What can hang from each mark
k_445: k_72 k_426 k_618
k_892: k_179 k_445 k_509
k_618: k_179 k_445 k_509
k_72: k_179
k_426: k_509
k_509: k_72 k_426
k_179: k_426 k_618
k_434: k_179

Every row comes from one small tree of marks. Brackets hold a mark, then the marks that hang from it, in the order of their numbers. Every link used is in the known rows. Which tree was each row made from?
Known rows
(k_426 k_509): [-3.530  2.487  0.874 -3.072 -0.816  1.895 -2.264  0.590  0.948 -0.551
  0.455  4.786 -2.432 -1.308  2.727 -0.719  2.884  0.363  1.878  4.029
 -1.072 -2.833]
(k_892 k_179 k_509): [-3.139  1.627  0.451 -4.189 -0.912  1.538 -5.132  0.749 -0.554  1.089
 -1.814  3.300  0.616  0.747 -1.931  0.680  0.442  1.868  3.083  6.027
 -1.530  1.757]
(k_426 (k_509 (k_72 (k_179 (k_618 k_445))))): [-6.483  1.077 -2.564 -3.604  1.366 -1.805  3.450  1.118  0.278  0.872
 -2.385 -0.125 -0.601 -0.592  1.495  2.097  0.360 -0.842  3.159  0.674
 -0.152 -0.696]
(k_509 (k_72 (k_179 k_618))): [-4.367  2.143 -0.942 -1.884  3.310 -1.476 -0.125 -0.196 -1.666  1.802
 -1.857  0.660 -0.466  1.029  0.866 -0.403  0.713  0.690  2.046  1.166
  1.106 -2.486]
(k_445 k_426): [-0.006  1.088  1.678 -1.498  1.886  0.886 -1.523  1.365 -0.910 -0.458
  0.252  2.845 -2.789  1.077  0.691 -4.436  3.398  3.266 -0.058  3.471
  1.169 -5.506]
(k_179 k_618): [-3.092  2.886  0.093 -0.781  1.591  1.069 -2.927 -2.111  0.604  0.018
 -0.964  3.410 -1.523  0.624  0.629 -0.783  0.635  1.928  2.172  2.503
  1.142 -3.161]
(k_445 k_426 k_618): [ 1.554  0.317  1.028 -1.437  3.388  1.177  0.396 -0.963 -0.372 -2.251
  0.036  0.989 -1.554  1.465  1.222 -5.256  0.008  2.517  0.037  3.593
  0.450 -4.966]
(k_509 (k_72 k_179) k_426): [-4.394  2.788  1.551 -0.730  1.756 -3.344 -0.974  2.174 -2.043  1.519
  0.025  0.102 -0.093  0.646  2.366 -0.506  2.229  2.584  0.668 -0.287
  1.429 -1.858]
(k_72 (k_179 k_426 k_618)): [-1.957  0.837 -0.994 -1.961 -0.544 -0.871 -1.602 -3.804 -0.449  1.641
 -4.433  3.283 -0.864  1.523  1.116  3.334  0.457  3.690  2.485  0.526
 -1.115 -2.171]
(k_426 (k_509 (k_72 (k_179 k_618)))): [-5.743  1.691 -2.452 -3.071  2.329 -0.581  0.980  0.319  0.560  1.672
 -2.741  2.473 -1.750 -0.615  3.182  0.374  1.282 -1.006  3.084  1.533
 -0.645 -1.382]
(k_426 (k_509 (k_72 k_179))): [-4.843  1.673 -0.233 -4.072  1.055 -0.686  0.662  2.268 -1.293  1.029
 -0.361  2.135 -1.246 -1.030  2.962 -0.347  3.153 -0.775  2.017  2.585
 -0.974 -2.160]
(k_892 (k_445 (k_72 k_179) k_426 k_618) k_509): [-0.676  0.608 -0.804 -1.476  3.070 -2.744  1.270 -1.018 -1.448 -0.244
 -2.210  2.481  0.908  1.904 -1.194 -2.754 -3.883  0.975 -0.571  8.978
 -2.192 -2.888]
(k_434 k_179): [-0.967  4.107  1.137 -3.568 -1.048  0.729 -3.409 -1.354 -2.440  0.607
  0.535  1.111 -3.147  0.313 -1.726 -1.526  0.227  0.951  1.693  2.126
  2.147 -3.386]
(k_618 k_445 k_509): [-0.807  2.087  1.459 -1.157 -1.804  0.061  0.055  0.836 -3.009 -1.509
  1.426 -1.318  2.673  0.138 -3.086  1.588  0.792  0.422  0.767  4.055
  0.254 -2.175]
(k_179 (k_426 (k_509 k_72)) (k_618 k_445)): [-4.968 -1.202 -3.643 -1.658  1.362 -0.878  0.700  1.957  2.680 -1.482
 -3.622  3.529 -1.743 -0.496  3.182  3.203  0.141 -2.091  2.103 -1.082
  1.139 -1.291]
(k_179 k_426): [-0.804  0.620  1.087 -1.437 -0.797  0.430 -3.778 -0.537 -0.574 -1.024
 -1.072  4.663 -1.482  0.822  1.506  1.210  2.215  2.200  0.443  1.480
  0.369 -3.565]
(k_892 k_179 (k_445 k_72 (k_618 k_509))): [ 0.384  3.335  1.006 -0.292  0.824 -2.498 -2.460 -1.374 -3.065 -1.670
  0.168 -1.700  4.461  1.265 -3.785  1.374 -6.587 -0.028  1.522  6.908
 -0.655 -0.126]
(k_445 k_72 k_426 k_618): [ 1.832  1.108  0.624  0.236  4.422 -0.043  0.710 -1.948 -1.511 -3.326
  0.388  1.951 -0.416  3.734 -0.474 -6.355 -0.125  0.579  0.895  5.495
  0.840 -5.869]
(k_426 (k_509 k_72)): [-4.616  1.462 -0.275 -2.577  1.960  0.914 -1.138  3.512  0.573 -0.881
  0.720  3.948 -2.327 -1.270  3.565 -1.592  3.021 -2.345  1.031  2.842
  0.693 -2.702]
(k_509 (k_72 (k_179 k_618)) k_426): [-5.126  2.718 -0.578  0.261  3.044 -3.185 -0.821  0.363 -0.160  2.029
 -2.231  0.597 -0.464  0.733  2.560  0.253  0.728  2.328  1.855 -1.187
  1.588 -1.391]
(k_509 k_72 k_426): [-4.020  2.354  1.579  0.608  2.716 -1.905 -3.187  3.334 -0.373 -0.552
  1.348  2.087 -0.937  0.006  3.070 -1.808  2.437  1.081 -0.234 -0.245
  3.092 -2.544]
(k_618 k_179 (k_509 k_72 k_426)): [-1.875  2.124  1.847  3.030  0.930 -1.719 -1.707  2.655 -2.620  0.809
 -1.361  0.480  1.895 -0.244 -1.767 -1.298  1.651 -1.089 -0.008  0.414
  1.133 -4.158]
(k_618 (k_179 k_426) k_445 k_509): [ 0.502 -0.108  1.256  0.132 -3.809 -0.476 -0.084 -0.520 -3.159 -0.207
 -3.352  0.493  2.588  0.812 -4.829  3.107  0.355  0.365  0.489  1.109
 -1.073 -4.185]
(k_434 (k_179 (k_618 k_445))): [-2.665  3.805 -1.293 -3.281 -0.406 -0.496 -0.815 -2.694 -0.769  0.509
 -1.428 -0.808 -2.412  0.693 -3.035  0.970 -2.472  1.040  3.047  0.271
  3.044 -1.925]

Which tree is each row?
[ 0.249  3.435  0.961  0.148  0.527 -3.328  0.873 -3.089 -4.282 -0.984
  0.552 -1.566  4.414  1.077 -2.610  1.031 -5.187 -0.145  0.105  7.583
 -1.861 -2.500]	(k_892 (k_445 (k_72 k_179) (k_618 k_509)))
[-1.685 -0.189  1.932 -1.393 -2.508 -0.796 -1.080 -0.088 -1.909  0.015
 -3.229  1.671 -0.428  1.488 -2.905  1.877  0.778  2.125  0.372 -0.306
  0.138 -4.809]	(k_618 (k_179 k_426) k_445)
[-0.393 -1.070  0.295  0.540 -0.948 -1.589  0.750  2.804 -3.677 -0.557
 -3.051 -0.438  2.728  0.847 -4.147  2.228  0.366 -2.490 -0.407 -0.095
  0.622 -4.206]	(k_618 (k_179 k_426) k_445 (k_509 k_72))
[ 0.876  1.413 -2.766 -1.331 -2.835 -0.515 -0.751 -3.395 -1.320 -0.122
 -4.189 -0.151  0.174  0.686 -3.847  4.860 -3.120 -0.724  2.838 -0.049
  1.379 -0.939]	(k_434 (k_179 k_426 (k_618 k_445 k_509)))
[-0.909  1.659  0.194 -0.996  2.238 -3.173  1.421  1.410 -3.739 -0.107
  0.274 -3.403  3.449 -1.221 -0.219  1.223 -4.802 -0.967 -1.368  4.352
 -0.482 -1.650]	(k_892 (k_445 (k_618 (k_509 (k_72 k_179)))))
[-0.951  1.474 -1.521 -4.399 -3.273  1.238 -3.004 -1.629  0.789  0.099
 -2.630  5.234 -4.632 -0.963  1.712  1.862  0.608 -0.595  2.474  0.756
  0.056 -2.111]	(k_434 (k_179 (k_426 k_509)))
[-3.122 -1.143 -0.660 -1.169 -0.068  0.121 -1.308  2.574  0.260  0.255
 -4.022  5.391 -2.600 -0.466  1.676 -0.073  2.799 -2.688  0.764 -0.237
 -0.470 -4.799]	(k_618 (k_179 (k_426 (k_509 k_72))))
[ 0.061  0.261 -3.993 -0.920 -0.304 -1.593  0.377 -0.206 -1.793 -0.523
 -3.764 -1.079  0.258  0.632 -3.103  3.858 -3.094 -3.407  2.099 -1.510
  3.095 -1.088]	(k_434 (k_179 k_426 (k_618 k_445 (k_509 k_72))))
[-2.069 -0.086  0.153 -2.381  0.682 -2.087 -0.957  1.146 -2.970  0.794
 -1.601  1.909 -0.382  1.341  1.561  1.578  2.254  1.044  0.361 -0.072
  0.392 -2.844]	(k_509 (k_72 (k_179 k_426)))
[-3.399  4.077  2.139 -1.888  0.393 -3.010 -5.045  1.203 -2.456  0.271
  0.611  1.598  0.424  1.228 -2.491  0.941 -2.512  2.350  1.479  5.161
  1.319 -1.264]	(k_892 k_179 (k_445 k_72))
[-1.427  3.647 -2.219  1.654  1.695 -1.759 -2.262 -0.200 -0.836  1.015
 -2.109 -0.002 -0.431 -0.385 -0.734  0.157 -1.886 -2.117  2.166 -1.036
  3.467 -0.982]	(k_434 (k_179 (k_618 (k_509 k_72 k_426))))
[-0.480  1.944 -1.944 -3.007  1.041 -0.788  0.946 -1.143 -0.436  0.601
 -2.609 -0.752 -3.890  1.501 -2.803 -1.847 -1.273  2.065  2.264  0.134
  3.167 -3.853]	(k_434 (k_179 (k_618 (k_445 k_426))))
[-0.261  1.863 -2.061 -2.184 -0.908  0.430 -3.958 -4.075  0.131  0.602
 -4.171  3.715 -3.837  1.043 -0.399  1.856 -1.680  0.946  2.756 -0.767
  1.951 -2.405]	(k_434 (k_179 k_426 k_618))
[-2.852 -0.219 -1.977 -1.405  2.082 -1.902 -0.812 -0.642 -1.035  1.407
 -4.222  2.433 -0.587  1.639  1.964  2.178  0.624  0.768  1.785 -0.941
  0.542 -2.316]	(k_509 (k_72 (k_179 k_426 k_618)))
[-0.342 -0.399 -2.503 -0.361  1.058 -0.818 -3.321  0.544 -0.983  0.196
 -4.731  1.075  2.284  1.180 -1.094  3.945 -1.258 -0.820  3.222  0.197
  0.523  0.891]	(k_892 (k_179 k_426 (k_618 (k_509 k_72))))
[-0.716  1.080  2.089  0.207  1.402 -1.909  1.931  0.455 -3.175 -0.731
 -1.257  0.731 -0.462  3.719 -5.530 -4.888  2.010  0.946  0.885  3.317
  1.430 -7.681]	(k_618 k_179 (k_445 k_72 k_426))
[ 0.578  0.753 -1.546 -0.577 -1.758 -0.450 -0.924 -4.041 -1.842  1.273
 -4.732  1.999  2.098  1.017 -0.670  4.456 -0.089  1.764  2.422  1.935
 -2.404 -1.369]	(k_72 (k_179 k_426 (k_618 k_509)))
[-1.253  1.516 -2.291 -2.835 -1.562 -1.009 -1.353 -3.039 -0.242  0.161
 -3.821  1.038 -2.813  1.316 -2.131  3.540 -2.611  1.210  2.680 -1.707
  2.548 -1.767]	(k_434 (k_179 k_426 (k_618 k_445)))
[-0.685  1.009  0.886  1.188  2.691 -1.777  0.073  2.216 -2.891 -0.496
 -0.995 -1.772  2.498 -1.142 -2.506 -1.139 -4.987 -2.905 -2.148  3.596
  0.363 -4.687]	(k_892 (k_445 (k_618 k_179 (k_509 k_72))))
[-3.189 -0.277 -3.033 -1.739 -0.379 -1.377 -2.958 -2.283  0.607 -0.441
 -5.854  4.110  2.157  3.885 -3.952  4.335 -2.567  0.254  4.732  4.138
 -0.737  2.544]	(k_892 (k_179 k_426 (k_618 (k_445 k_72))) k_509)
[-3.716  0.433 -2.829 -0.514 -0.323 -1.158  0.097 -2.504  2.173 -2.497
 -3.424  5.496 -0.731  1.903  0.721  3.077 -0.082 -1.358  3.854  2.087
 -0.303 -1.958]	(k_179 (k_426 k_509) (k_618 (k_445 k_72)))
[ 0.885  0.737 -3.458 -0.909  2.533 -1.309  2.616  1.605 -2.136 -0.013
 -2.301 -2.932 -0.793  0.825 -3.994 -1.612 -1.543 -2.535  1.462  0.271
  3.834 -3.269]	(k_434 (k_179 (k_618 (k_445 k_426) (k_509 k_72))))
[-2.671  2.326 -1.222  3.174  2.926 -1.542 -2.154  1.069  0.363 -0.251
 -1.425  1.309  1.539 -0.232  1.438  0.143  0.171 -0.879  1.346  0.327
  2.147 -1.301]	(k_179 (k_618 (k_509 k_72 k_426)))
[-1.731  1.585 -3.650 -3.091 -1.850  1.148 -2.950 -3.657  2.500  0.616
 -5.186  5.848 -5.045 -0.550  1.994  2.534 -0.891 -0.652  3.870 -0.268
  0.066 -1.610]	(k_434 (k_179 (k_426 k_509) k_618))
[-2.432  0.583 -0.142 -3.916 -2.929 -0.037 -0.908 -1.395 -0.043  0.957
 -3.039  4.741 -1.766 -0.368  3.187  3.290  2.674  1.958  2.310  1.940
 -3.231 -1.786]	(k_72 (k_179 (k_426 k_509)))
[-2.192  0.575  0.572 -0.693  0.296 -1.036  2.827  0.709 -0.983 -0.817
 -2.261  2.856 -1.535  1.972 -3.127 -4.048  2.691 -0.734  1.892  3.826
 -0.264 -6.920]	(k_618 k_179 (k_445 k_72 (k_426 k_509)))
[ 1.246  1.863 -1.275  1.176  2.036 -1.482  1.886 -3.573 -3.114  0.615
 -2.919  1.177  2.137  3.225 -3.163 -2.211  1.216  0.731  3.065  5.647
 -1.159 -4.330]	(k_445 (k_72 (k_179 (k_618 k_509))) k_426)
[-0.967  1.586  1.018 -1.288 -0.752 -2.055 -1.613 -3.125 -3.606 -0.051
 -1.613  3.928  0.633  3.418 -0.791  1.345  2.043  1.938  2.009  2.983
 -0.825 -3.592]	(k_445 (k_72 (k_179 k_426)))
[-2.533  2.816 -0.309  2.023 -0.645 -1.728 -0.736 -1.008  0.446 -0.696
 -1.347 -0.568  2.551  0.117 -0.941  2.794 -0.932  2.061  2.156  0.869
  1.078 -0.440]	(k_179 (k_618 k_445 (k_509 k_426)))
[-0.436 -0.609 -0.587 -1.764 -1.141 -2.943  2.180  1.966 -4.529 -0.261
 -1.538 -2.024  3.737  0.929 -1.919  4.623  0.614 -0.528  0.342  0.548
 -0.218 -1.427]	(k_618 k_445 (k_509 (k_72 (k_179 k_426))))
[-0.354  3.481 -1.892 -1.813 -1.700 -0.079  0.170 -2.881 -2.051  0.408
 -1.719 -2.189  0.348  0.154 -4.881  2.234 -3.104 -0.655  2.991  1.764
  1.698 -1.172]	(k_434 (k_179 (k_618 k_445 k_509)))
[ 0.954  0.863 -3.741 -0.164  0.800 -0.385 -2.071 -1.279 -1.760  0.377
 -3.975  1.628 -0.779  0.392 -1.461  1.990 -1.696 -3.751  2.067 -0.519
  2.559 -1.865]	(k_434 (k_179 k_426 (k_618 (k_509 k_72))))
